Known rows, with every way that one mark hangs from another:
J_820[J_116 J_741[J_849] J_833]: [ 1.88  0.02  1.99  2.64  2.50 -2.23 -0.59  1.94  0.29 -0.49 -1.77  2.46
  3.92  0.77  0.65  1.01 -0.12 -0.86  1.14 -1.99  1.61  0.99  0.78 -1.19]
J_116[J_820[J_561[J_321] J_833] J_849]: [-0.79 -3.19  0.49  2.92  2.44  1.19  0.57  0.94  1.27 -1.33  0.90  1.25
  3.45  1.62  0.43  0.95  0.01 -2.95 -1.88 -0.69  1.68  2.20 -0.55 -0.46]
J_741[J_321]: [ 0.44 -1.53 -0.45  1.03  1.32 -2.75 -0.12 -0.45  1.93 -0.75  0.15  0.48
  3.04  0.52  0.29  0.50 -0.97 -3.16  2.48  0.13  0.90  2.09 -0.55 -1.09]
J_833[J_116[J_820[J_561 J_741[J_321 J_849]]]]: [ 1.90 -1.57  3.87  2.78  1.87 -1.69  1.25  1.55  1.52 -0.85 -0.60  2.08
  2.20  1.86  0.36  0.29 -0.35 -1.51  0.11 -1.25  2.13  3.35 -2.36 -1.80]
J_116[J_820[J_741[J_321] J_833] J_849]: [-0.32 -0.80  1.51  1.78  1.49 -4.40 -0.30 -0.67  0.45 -1.77  1.45  0.79
  3.62  0.90  0.70  0.74  0.39 -2.01  0.14  0.45  0.84  3.45 -1.04 -0.20]
J_820[J_116[J_849] J_561[J_321] J_833]: [-0.80 -3.05  1.47  2.92  3.31  2.51  1.82  2.00  1.49 -1.00  0.29  0.97
  2.74  1.19  0.85  1.34 -0.29 -2.55 -1.58 -0.22  1.13  0.02  2.86 -0.57]
J_321[J_561 J_833[J_116[J_820 J_849]]]: [ 0.49 -2.28  0.90  2.03  3.12 -1.97  0.19  2.34  3.08  1.22  0.83  1.16
  2.34  1.78  0.75  0.34 -2.08 -2.55 -1.15 -0.91 -0.04  2.06 -0.50 -1.97]
J_561[J_321]: [-0.19 -2.18 -1.60  2.43  1.78  0.80  0.36  0.76  1.24 -0.44  0.09  1.01
  3.05  1.30  0.01  0.76 -1.14 -3.03  0.22 -1.24  0.81  0.80  0.02 -1.36]
J_833[J_116]: [ 0.99 -1.44  0.38  1.12  2.23 -2.31 -0.77  1.76  2.08 -0.54 -1.08  1.01
  1.83  2.08  1.24  1.02 -2.14 -2.14  0.41 -1.09 -0.20  2.31 -0.18 -2.36]
J_898[J_112[J_849]]: [ 1.19 -1.62 -1.81 -1.65  2.17 -5.80 -1.51 -0.14  2.26  4.02 -1.11  3.67
  4.49  3.38  1.48  2.83 -1.92 -3.72  0.58 -1.83 -1.66  2.08 -0.89 -2.02]
J_898[J_112[J_849[J_561 J_741]]]: [ 0.47 -2.39 -3.02 -1.11  1.47 -5.28 -2.59 -0.73  0.95  3.36 -1.57  3.58
  6.33  3.40  2.74  1.66 -1.95 -3.66  0.32 -1.98 -1.39  4.03 -1.93  0.16]
J_741[J_321[J_561] J_820 J_849]: [ 1.64 -1.14  0.79  1.79  2.06 -3.43  1.05  0.43  2.96  0.56 -2.15  1.22
  2.38  0.12 -0.47 -0.47 -0.84 -3.72  2.85  0.33  2.96 -1.54 -1.23 -2.21]
J_116[J_820[J_561 J_741 J_833]]: [-0.50 -1.54  1.94  3.00  1.52 -2.04  0.25 -0.43  0.55 -1.07  1.06  1.67
  3.70  0.68  0.72  1.12  0.26 -1.15  0.94  0.15  2.56  2.92 -3.28 -0.85]
J_321[J_561 J_833[J_116]]: [ 0.96 -1.42  0.70  1.98  2.98 -2.32  0.59  1.99  3.13  2.18  0.79  1.24
  1.81  1.31  0.78  0.42 -2.64 -2.57  1.24 -0.52  0.35  0.70  0.25 -2.74]
J_820[J_116 J_833]: [-0.05 -1.19  0.13  2.02  2.32 -1.29 -0.76  1.07  1.24 -0.66 -0.34  1.29
  3.59  0.50  0.98  1.27 -0.87 -0.47  0.97 -0.51  0.28  1.56  0.06 -1.09]
J_849[J_741[J_321[J_833] J_820[J_561]]]: [-0.63 -1.83 -0.57  1.64 -0.53  1.51  1.07 -1.92  1.12  1.38  2.49 -2.37
  2.32  0.27  0.49 -0.26 -2.33 -3.03  2.82  2.59  2.80 -0.16 -3.67 -0.65]
J_849[J_561[J_321[J_833[J_116]]] J_741[J_820]]: [-1.30 -2.46 -2.26  3.32  1.51  0.93  0.31 -0.41  0.13 -0.11  1.67 -0.38
  2.98  1.47  1.44 -1.16 -3.27 -1.45 -0.47  0.85  1.20  1.72 -2.96 -0.14]
J_741[J_321[J_833] J_820[J_116[J_849[J_561]]]]: [-1.24 -2.72 -0.38  1.88  3.37 -2.83  0.68 -0.43  2.72 -1.97  1.65 -0.35
  2.89  0.07  0.53 -0.80 -2.35 -1.87  0.53  2.38  0.94  1.26 -0.36 -0.12]
J_741[J_820[J_116 J_561] J_849]: [ 1.27 -2.61  1.31  2.24  2.78  1.11  0.54  1.94  2.66 -0.78 -2.89  1.08
  2.70  0.68 -0.08  0.29 -1.36 -2.38  0.67 -0.61  3.25 -1.22 -1.43 -1.92]
J_321[J_561 J_833]: [ 0.41 -1.84 -0.77  1.90  2.65 -1.95  0.01  1.00  2.93  1.99  0.80  1.12
  3.34  0.43  0.21  0.35 -2.02 -3.52  2.19 -0.41  1.32  0.15 -0.03 -1.85]
J_112[J_849[J_741[J_820[J_116 J_561[J_321]]]]]: [-1.13 -2.60 -0.44  2.21  0.68  2.63  1.42 -0.83  0.02  2.15 -0.19  1.56
  3.62  2.53  1.44  1.04 -1.63 -2.22 -1.12  0.04  0.88 -1.15 -2.85 -0.95]
J_741[J_321 J_820]: [-0.50 -1.26 -0.46  1.09  1.15 -3.26  0.58 -1.65  2.20 -0.99  0.61 -0.60
  1.84  0.12  0.00  0.15 -1.68 -2.48  2.55  2.35  1.66  0.11 -2.50 -1.70]
J_112[J_849[J_561[J_321[J_833]] J_741[J_820]]]: [-1.35 -2.57 -3.32  2.52  1.74 -0.95 -0.38 -1.72 -0.14  1.79  1.10  2.47
  5.02  2.50  1.81 -0.49 -2.81 -2.65 -0.39 -0.25  0.79  1.22 -3.09 -0.08]
J_833[J_116[J_820]]: [ 0.52 -1.91  0.51  1.86  1.74 -1.61 -0.90  1.39  1.80 -0.84 -0.40  1.40
  2.54  2.06  0.87  0.79 -1.58 -0.66 -0.70 -1.40 -0.15  4.05 -3.08 -2.04]

Rows:
[-0.37 -2.90  0.74  1.76  2.36 -1.04 -0.80  0.83  1.77 -1.57 -0.02  1.08
  3.82  1.43  0.96  1.10 -0.26 -3.13 -0.79 -0.57  1.79  2.97 -1.01 -0.51]
J_116[J_820[J_561 J_833] J_849]
[ 1.89 -1.11  1.93  2.14  3.00 -1.90  0.35  1.75  2.19 -0.04 -1.95  1.43
  1.05  1.61  0.56  0.32 -1.85 -2.40  1.20 -0.13  3.34 -0.67 -1.15 -3.10]
J_741[J_820[J_561 J_833[J_116]] J_849]
[ 0.05 -1.92  1.72  3.15  2.77  0.52  2.11  1.57  1.40  0.07  1.01  1.47
  1.07  1.92  0.91  1.12 -1.12 -2.00 -0.16 -0.15  1.50  0.86  0.75 -2.29]
J_820[J_561[J_321] J_833[J_116]]
[-0.78 -3.71 -0.94  2.68  0.44  5.29  0.41  0.68  0.43  0.44  1.87 -0.85
  4.12  1.94  0.55  0.33 -1.14 -3.61 -2.11 -1.10  1.71  2.22 -2.15  0.54]
J_116[J_820[J_561[J_321[J_833]]] J_849[J_741]]
[ 0.28 -1.31 -0.62  0.87  0.14 -2.46 -0.01 -1.24  0.67  3.28 -0.72  2.49
  4.66  2.30  1.90  0.86 -0.93 -4.02  1.59 -0.90  0.12  0.94 -1.37 -0.68]
J_112[J_849[J_741[J_321[J_561]]]]
[ 1.54 -1.90  2.15  3.18  1.65 -0.65  0.97  0.37  1.49  0.01  1.16  1.76
  3.70  0.74 -0.63 -0.12 -0.30 -2.20  1.41 -1.05  3.49  2.74 -3.00 -0.90]
J_116[J_820[J_561 J_741[J_321[J_833] J_849]]]
[-1.05 -2.38 -2.70  1.16  1.44 -3.73 -1.97 -1.89  0.21  0.43 -1.67  2.63
  5.52  2.47  2.65  0.00 -2.26 -3.06  0.44 -0.30  0.78  2.11 -3.42 -0.01]
J_112[J_849[J_561 J_741[J_820]]]
[ 2.01 -0.69  3.63  3.81  3.04 -0.40  2.18  2.53  0.44  0.21 -0.50  2.57
  1.39  2.14  0.53  0.81 -0.35 -2.28  0.03 -1.63  2.82  0.29  1.44 -2.28]
J_820[J_561[J_321] J_741[J_849] J_833[J_116]]
[-0.53 -3.17 -2.45  0.84  1.62 -1.60 -2.88  0.57  0.72 -2.19 -2.28  0.22
  5.66  1.81  2.63 -0.12 -1.52 -4.91 -0.22 -1.40  0.62  3.75  0.73  1.51]
J_116[J_849[J_561 J_741]]
[-0.83 -1.68  0.36  1.77  2.16 -2.18  0.44 -0.72  2.03 -0.67  0.31  0.05
  1.88  0.32  0.62  0.77 -1.55 -2.49  2.06  2.14  3.04 -0.71 -2.09 -2.01]
J_741[J_820[J_561 J_833]]
[-0.88 -2.97  2.69  3.04  2.92  2.21  2.71  1.82  1.16 -1.73 -0.14  0.65
  2.82  1.20  0.73  1.28 -0.07 -3.07 -1.99 -0.21  1.29 -0.26  2.69 -0.32]
J_820[J_116[J_849] J_561[J_321] J_741]
[-1.07 -2.75 -0.59  2.88  2.23  1.67  2.12 -0.30  2.19  0.32  2.16 -0.45
  1.46  0.50 -0.51  0.27 -2.40 -2.86  0.82  1.72  2.94 -1.70 -2.01 -2.07]
J_741[J_820[J_561[J_321[J_833]]]]
[ 1.34 -1.69 -0.59  3.61  3.46 -2.11 -0.28  1.48  0.77 -0.81 -0.52  2.95
  4.67  1.14  0.23 -0.65 -1.30 -3.09  0.73 -2.52  2.53  2.15  0.58 -0.34]
J_820[J_741[J_849[J_561[J_321[J_833]]]]]
[ 1.68 -0.54  1.62  3.78  3.90 -4.14  0.02  2.11  0.12 -1.32 -1.34  3.72
  3.07  1.99  1.33 -0.24 -0.75 -1.43 -0.01 -2.17  1.66  2.76  1.34 -1.32]
J_820[J_741[J_849[J_561[J_321]]] J_833[J_116]]
[ 0.19 -2.38  3.16  1.80  2.48 -1.76  0.51  1.69  1.68 -1.79 -0.40  0.96
  2.09  2.45  1.38  1.17 -0.92 -2.54 -1.91 -0.55  0.76  3.22 -0.75 -1.44]
J_833[J_116[J_820[J_561 J_741] J_849]]
[ 0.88 -1.83  0.81  1.32  3.61 -2.56  0.28  2.60  3.39  1.58  0.30  0.81
  1.78  1.83  1.13  0.50 -2.69 -4.01 -0.05 -0.65 -0.01  0.55  2.15 -2.39]
J_321[J_561 J_833[J_116[J_849]]]
[-0.54 -3.60 -0.11  2.78  3.57 -1.66 -0.47  2.03  1.68 -2.96 -0.66  2.14
  3.45  2.56  1.50 -0.16 -1.28 -1.91 -3.27 -1.76 -0.49  5.01 -0.51 -0.34]
J_833[J_116[J_820 J_849[J_561[J_321]]]]
[-0.36 -3.19 -0.14  1.68 -0.04  2.43 -0.07 -0.36  1.11  0.19  2.02 -1.26
  4.06  1.36  0.78  0.16 -1.06 -3.71 -0.20  0.00  1.81  3.25 -2.66  0.74]
J_116[J_820[J_561] J_849[J_741[J_321[J_833]]]]
[ 0.51 -2.16 -2.46 -1.11  1.09 -5.83 -1.56 -1.49  1.03  3.41 -0.66  3.34
  5.93  3.10  2.53  1.39 -1.60 -3.61  1.04 -1.19 -1.40  4.33 -1.93  0.41]
J_898[J_112[J_849[J_561 J_741[J_321]]]]
[-0.96 -2.88 -1.39  1.71  0.75  3.52  0.68 -0.01  0.95  0.62  1.34 -2.16
  2.47  1.54  0.79  0.22 -2.50 -4.73 -0.61  1.04  2.00 -1.07 -0.63 -0.40]
J_116[J_849[J_741[J_820[J_561[J_321[J_833]]]]]]
[ 0.70 -0.74  0.09  0.74  1.22 -1.68 -1.65  1.36  0.42  0.11 -0.61 -0.20
  2.41  2.48  2.32  1.12 -1.80 -2.85 -0.16 -0.69 -0.27  2.25  0.97 -1.04]
J_820[J_833[J_116[J_849[J_741]]]]
[ 1.15 -1.45 -2.48 -1.77  0.30 -3.54 -1.97 -0.60  0.88  5.01 -1.03  2.42
  5.06  3.53  2.12  2.67 -2.04 -3.79  0.57 -1.95 -1.63  2.16 -2.03 -0.99]
J_898[J_112[J_849[J_741]]]
[ 1.49 -2.36  0.35  1.72  2.43 -0.49 -0.14  1.21  2.63 -0.51 -2.84  0.97
  2.58  1.07 -0.10  0.17 -1.69 -4.02  1.62 -0.66  3.94 -1.02 -1.67 -2.21]
J_741[J_820[J_561] J_849]
[-0.83 -3.69 -1.92  2.00  3.80 -1.92 -0.98  1.26  1.78 -2.99 -1.33  1.65
  4.53  1.68  1.31 -0.11 -1.27 -4.58 -1.36 -1.38  0.48  2.89  2.44  0.44]
J_116[J_849[J_561[J_321]]]
[ 0.40 -2.93 -1.33  3.90  4.08  0.54  0.38  1.71  1.95 -1.20 -0.93  2.16
  3.86  0.67 -0.29 -1.29 -2.21 -1.17 -0.50 -1.16  2.41  0.34 -1.23 -0.72]
J_741[J_820[J_116] J_849[J_561[J_321[J_833]]]]
[-1.18 -4.14 -2.17  3.14  3.50 -0.60 -0.89  0.92  1.58 -2.31  1.16  1.82
  5.14  1.55  0.52 -0.68 -1.41 -2.73 -2.41 -1.61  0.58  4.63 -1.04  0.69]
J_116[J_820 J_849[J_561[J_321[J_833]]]]
[-0.44 -1.26  3.21  2.89  2.43 -1.19  1.40  0.63  0.76 -0.90  0.33  1.42
  3.08  0.32  1.17  1.53 -0.05 -0.92  1.18  0.67  2.08  0.79  0.42 -0.92]
J_820[J_116 J_561 J_741 J_833]
[ 2.09 -0.22  1.82  2.81  3.79 -6.17 -1.26  2.07  0.58 -1.54 -2.18  3.64
  3.51  1.88  1.75 -0.08 -1.02 -1.65  0.98 -2.06  1.81  3.48  0.91 -1.19]
J_820[J_741[J_849[J_561]] J_833[J_116]]
